Known rows, with every way that one mark hangs from another
mapap(gavalif): [ -1.9   7.0   3.6 -14.0  15.6   5.3  11.9  10.7  -5.2 -12.3 -11.1   8.3
   0.4 -11.4  14.2 -27.8  -6.7   2.6   8.8  11.8  28.6  -9.9   9.3]
kame(fizub marut(sadas)): [-13.6 -46.9 -27.9  -0.7 -12.5 -42.8   3.9 -12.4   4.9 -17.1 -31.5 -14.2
  23.8  20.7  -1.7   7.0 -35.1  16.3  30.0  28.4 -18.5  -5.4  -1.9]
lole(gavalif(mapap sadas(marut) siba)): [  3.8  21.1  26.6   9.0 -19.0  -2.4   6.3   4.7   7.1  21.2  14.7   6.2
  -6.7 -12.0  -9.3  13.6  33.7 -35.2 -17.4 -28.3   5.2   1.4  11.3]
mefo(fizub mapap): [-24.5   7.3  11.8  13.6   1.2  -7.8 -11.9  13.2   4.4  -9.7 -23.3   2.7
  -2.5  -3.7  12.4 -36.6  26.5   7.0   4.5   2.9  25.9  -1.8   0.6]
mefo(mapap(gavalif(lole sadas(marut) siba))): [-16.3   9.0  36.0 -31.3  -8.2  26.2 -19.0   2.2   7.4 -14.6  40.1  15.9
 -55.4 -17.3  12.7 -16.8  48.9  19.6 -16.2  17.9   1.3 -21.5  -4.2]
sadas(gavalif(mapap siba)): [ 12.1   6.7 -16.0  17.3 -15.9   6.5   1.1  23.0  -8.0   9.9 -31.6   6.2
  -4.6 -16.1  11.3  16.3  16.7   6.0  -7.3 -23.0   3.5  -0.7  -1.1]
sadas(gavalif(siba) marut): [ -0.6   8.3 -14.4  -8.7  -3.4  20.1   0.3 -13.8 -20.9   3.2 -19.5  -8.5
  -9.8   3.6  11.4   2.7  32.7   6.0  -5.2 -18.9  -9.4   2.1 -15.0]
mapap(gavalif(lole sadas)): [ 14.5   8.9  19.0 -23.3  10.7  11.0   9.8   9.7  10.8 -19.5  31.3  24.3
 -10.3 -18.5   5.9 -12.1   2.4   7.2 -13.5  30.4   1.4 -20.9   1.4]
marut(sadas): [ -5.3   0.4  -9.3   0.3  -7.9 -14.1  18.2  -5.3   7.6  -7.5 -24.5   8.5
  18.4  -3.4  10.4 -16.7 -21.7 -11.2   7.2   8.5  23.7  -9.2   8.6]
siba(gavalif(lole mapap sadas(marut(kame)))): [  5.9  20.5  14.9   8.5  22.1   0.6 -15.4  10.6 -12.9  10.7  28.0  -4.3
 -11.1  10.6 -10.1  -3.7 -10.0  -0.9 -12.7 -32.7  -1.3  18.4   1.2]
mefo(fizub(kame) mapap(gavalif(siba))): [-30.5 -11.0  30.0 -16.0   4.1  21.6 -15.5  -4.4   8.0 -25.6  -2.7   1.2
 -35.4 -29.5   0.5 -43.2  12.3  -3.4   9.5  20.3  15.2  -5.2  17.3]
mapap(gavalif(lole)): [  2.8   9.9   1.0 -23.3  12.3  10.3   6.5   6.6 -11.7 -25.9  15.1  18.2
 -25.1 -17.1  20.0 -21.5  -8.1  22.0  -2.6  29.1  31.0 -12.7   5.8]
lole(gavalif(mapap sadas(marut(kame)) siba)): [  1.7  14.8  31.1  17.2  -3.8   3.0  -3.4   7.7   7.9  35.1  23.2 -14.4
  -0.1  -1.3 -18.9   6.0  18.1 -43.6  -3.8 -33.3   7.3  21.2   8.1]
lole(gavalif(sadas siba)): [ -1.5   8.7  28.9  -8.0  -5.0   6.1  24.1   6.2  29.1  12.7   4.7  13.5
   6.3 -25.0  -8.8   6.8  24.8 -50.8  -9.3   9.4   6.5 -11.7  -0.9]
sadas(marut): [  3.1  14.3  -8.4  -7.2   0.0   4.1   3.6 -15.1 -16.5   0.0  -7.0  -3.8
  -0.7  15.0  21.0 -17.3  20.9   2.2  -0.2 -11.3  27.3   2.8  -7.1]
mapap(gavalif(lole sadas(marut(kame)) siba)): [ -5.0   2.5  26.9 -26.8   8.4  32.8  -4.7  -1.3   3.5  -1.0  51.5  -9.2
 -40.1 -14.4  -2.6 -16.9   8.5  -5.7  -7.0  14.1  -5.8   6.2 -11.7]
fizub(kame(marut(sadas(gavalif)))): [ 19.7 -40.4 -20.5  -8.6  22.4 -21.9  -8.7 -39.7 -13.4 -23.6 -35.6   0.9
  35.2  33.5   1.1   0.2 -28.6  12.5  21.7  15.4 -32.0  -2.5  15.4]
gavalif(lole mapap sadas(marut) siba): [ 18.7  18.3  10.3  -0.4 -37.4  14.0  -1.7   6.0   2.7   4.3  31.9  11.5
 -40.2 -19.2  10.0  17.6  33.9   3.1 -30.1 -11.1  -1.1  -0.3 -10.7]
marut(sadas(gavalif)): [  1.3  -6.0 -19.3   5.6   7.8  -6.8  11.8  -9.7  -3.6  -4.2 -37.6   8.1
  33.8   8.6   4.0  -6.8 -18.8   1.9   6.3   0.4  -7.3 -10.4  11.8]
siba(gavalif(lole sadas(marut))): [ -2.5  24.3  14.6 -19.7  20.9   7.0   2.5 -14.0 -10.9 -10.1  23.7  11.1
 -13.0   1.6  -2.1  -7.0   9.9   2.1 -16.3  -8.8  -3.2  -4.8  -5.4]
sadas(gavalif(mapap) marut): [ 19.5  18.0 -22.1  21.0   4.7  -2.7 -13.2  -5.1 -33.9   6.6 -24.2   1.8
  11.0  19.5  13.6   4.2  19.3  22.4  -5.0 -42.0   0.6   6.0   7.1]
lole(gavalif): [ -0.6  18.6  10.7  -1.4  14.6  -8.0  13.9  -1.0   1.4   0.9 -10.7  12.0
  17.9  -1.8  12.4 -10.0   3.8 -23.5   2.7   9.9  40.8  -5.3  11.1]

Rows
[-18.9 -29.0 -19.9   6.1  -2.4 -14.4   4.6  -3.0  18.1   4.6 -15.1 -24.1
  29.2  13.0 -13.2  -6.9 -48.5  -7.6  33.1  16.3  10.6   6.3  -3.3]	marut(kame(fizub) sadas)
[  2.2 -11.2  -6.3  -7.2   1.0   8.0 -10.0 -16.9  10.3   4.2  39.7 -17.2
  -2.7  25.9 -12.2   7.3   1.1  10.1   5.3  13.1 -16.8   8.6 -26.6]	gavalif(lole sadas(marut(kame(fizub))))
[ 19.2  21.0  22.4  21.4   1.3 -19.4  11.0  18.3  14.7  16.3   1.8  20.2
  28.2  -7.0  -6.4  11.3  10.0 -30.6 -11.6 -13.9  15.0  -6.3  21.1]	lole(gavalif(mapap sadas))
[  9.0  26.0   9.9   9.1   8.3  -6.7   4.8  24.0   3.5  -1.9  10.5  22.9
  -8.0 -16.3   0.9   7.1  -9.1   0.9 -23.5 -14.0   2.5  -6.0   5.8]	siba(gavalif(lole mapap sadas))
[  0.8  28.4  -4.7   5.9   7.2  -6.1  -1.8  24.3 -18.4 -12.5  -6.2  18.6
 -22.4 -13.2  14.5   0.3 -20.9  17.9 -13.4 -10.9  31.4   0.3   9.2]	siba(gavalif(lole mapap))
[  2.8  -7.3  -8.6  18.1 -13.5   7.6  -9.6  18.1  -2.8   3.6  -2.9  -2.0
 -15.7  -9.2   0.9  11.6 -32.2  10.9  -1.4  -4.9  -1.5  10.6   7.7]	marut(kame sadas(gavalif(lole mapap siba)))
[  4.4 -28.7 -19.2   4.8  15.9 -32.2  -0.7 -12.7 -15.5 -15.1 -44.9  -0.4
  36.8  23.4   5.7   2.8 -19.2  18.4  16.6   9.3 -31.9  -4.0   7.8]	kame(marut(sadas(gavalif)))
[-13.8 -12.8 -21.4  -0.1   4.2   1.9  -9.4 -15.2  -5.7  12.3   0.3 -34.2
  10.4  29.6  -2.6 -10.9  -4.8   6.7  24.1  -2.8  12.7  19.2 -19.0]	sadas(marut(kame(fizub)))
[-12.3 -47.6 -28.9 -13.8 -20.2 -17.2  -4.0 -11.6  -5.0 -28.5 -14.7  -8.7
  -6.1   2.5  -5.9  33.4 -28.8  41.6  11.8  41.6 -50.2 -12.9  -9.6]	kame(fizub marut(sadas(gavalif(lole siba))))
[  0.2  -0.2  10.2  22.5   5.0 -14.5  -9.2  -1.8   5.1  28.5  21.9 -19.7
  28.3  23.3 -30.8  17.0  -2.5 -16.9   7.7 -21.6  -5.3  18.9   9.2]	lole(gavalif(mapap sadas(marut(kame(fizub)))))
[  0.1 -21.5 -30.8  27.6  -7.3 -13.0 -15.4   7.8  -5.1  -4.5  -1.7  -8.9
  16.7  15.6 -14.4  18.3 -56.3  37.7  10.0   6.6 -14.2   7.9  10.0]	marut(kame(fizub) sadas(gavalif(lole mapap)))
[ -1.8 -13.3 -13.4  12.0  24.2  -5.7   1.3  -3.0  -0.6   6.3 -27.3  -9.3
  40.5  20.1  -4.8 -14.3 -32.0  -6.8  17.4  -6.5  -4.2   7.5   7.2]	marut(kame sadas(gavalif))
[ -8.0 -47.8 -37.0   3.6   3.4 -38.3  -1.3 -16.2  -7.3 -19.6 -40.7 -13.1
  40.2  31.0  -9.4  21.3 -31.3  31.9  26.7  21.5 -48.3  -6.8  -0.5]	kame(fizub marut(sadas(gavalif)))
[ 11.9  15.1  -3.7   7.1 -37.1   9.7   1.5  26.5   0.0  -6.0   6.1  14.3
 -42.4 -29.0  26.0  12.9   9.0  11.4 -17.6   6.3  34.0  -5.1  -8.4]	gavalif(lole mapap siba)
[  8.2   1.1 -13.4  13.3 -30.2   2.8   1.8  11.5  -4.8 -10.2  -9.6  15.3
 -19.2 -23.9   8.4  19.8 -19.1  19.7 -17.5   3.3  -3.1  -7.3  10.6]	marut(sadas(gavalif(lole mapap siba)))
[-14.2 -18.4  -1.5  -8.1 -12.5  18.3  -1.0 -10.1  21.6  24.1  17.0 -33.8
  -3.5   7.4 -20.6   6.5  17.5 -19.1  14.6  -1.0 -19.9  12.4 -31.0]	gavalif(sadas(marut(kame(fizub))) siba)
[ -9.1  21.6  11.8  -9.0  26.1  -0.2   8.4 -16.0  -4.9   6.0  -4.2   0.7
  11.1   6.6  -5.4 -13.4  12.5 -22.6  -6.6 -27.8 -10.3  -0.2  -3.6]	siba(gavalif(sadas(marut)))
[ -5.8 -16.5 -30.0   2.9  21.3   5.1 -17.5 -20.1 -17.4   8.7 -10.5 -32.7
  23.4  41.5 -10.7   3.0  -2.9  18.1  22.2 -12.5 -17.6  19.0 -19.5]	sadas(gavalif marut(kame(fizub)))
[ -2.7   2.9  21.4 -20.9   0.1  16.4  20.5  12.4  24.3  -0.1   5.7   9.9
 -12.3 -34.7  -2.0 -11.3  17.4 -21.9  -6.1  12.7  -5.4 -16.6  -1.7]	mapap(gavalif(sadas siba))
[ 10.3  18.3  25.1  13.7 -16.3  -5.9  16.9  24.2  21.5  19.6   1.8  15.3
  -1.0 -28.1  -9.7  20.6  20.5 -40.8 -15.9 -10.1  10.4  -6.0  12.8]	lole(gavalif(mapap sadas siba))
[ 29.0  14.0 -18.8  15.6  -2.8   0.5  -9.7  16.2 -21.5  -9.3  -6.3  20.7
  -5.4   1.3  19.9  14.6   0.4  37.4 -15.5  -4.7   5.5  -4.7   5.6]	sadas(gavalif(lole mapap))
[ -5.9 -14.2  -2.1 -18.3 -18.4  21.8  -6.1 -11.9  19.0   6.7  41.1 -23.5
 -25.0   2.6 -14.7  13.0  12.8  -2.0   1.5  16.8 -20.7  10.6 -34.1]	gavalif(lole sadas(marut(kame(fizub))) siba)
[ -6.4  11.0  34.8  -6.7   7.5  13.6   3.8  -8.8  16.1  27.7  24.3 -14.3
   4.6   3.4 -15.6  -7.7  23.8 -48.5  -3.1  -9.8   2.3  15.2  -5.3]	lole(gavalif(sadas(marut(kame)) siba))
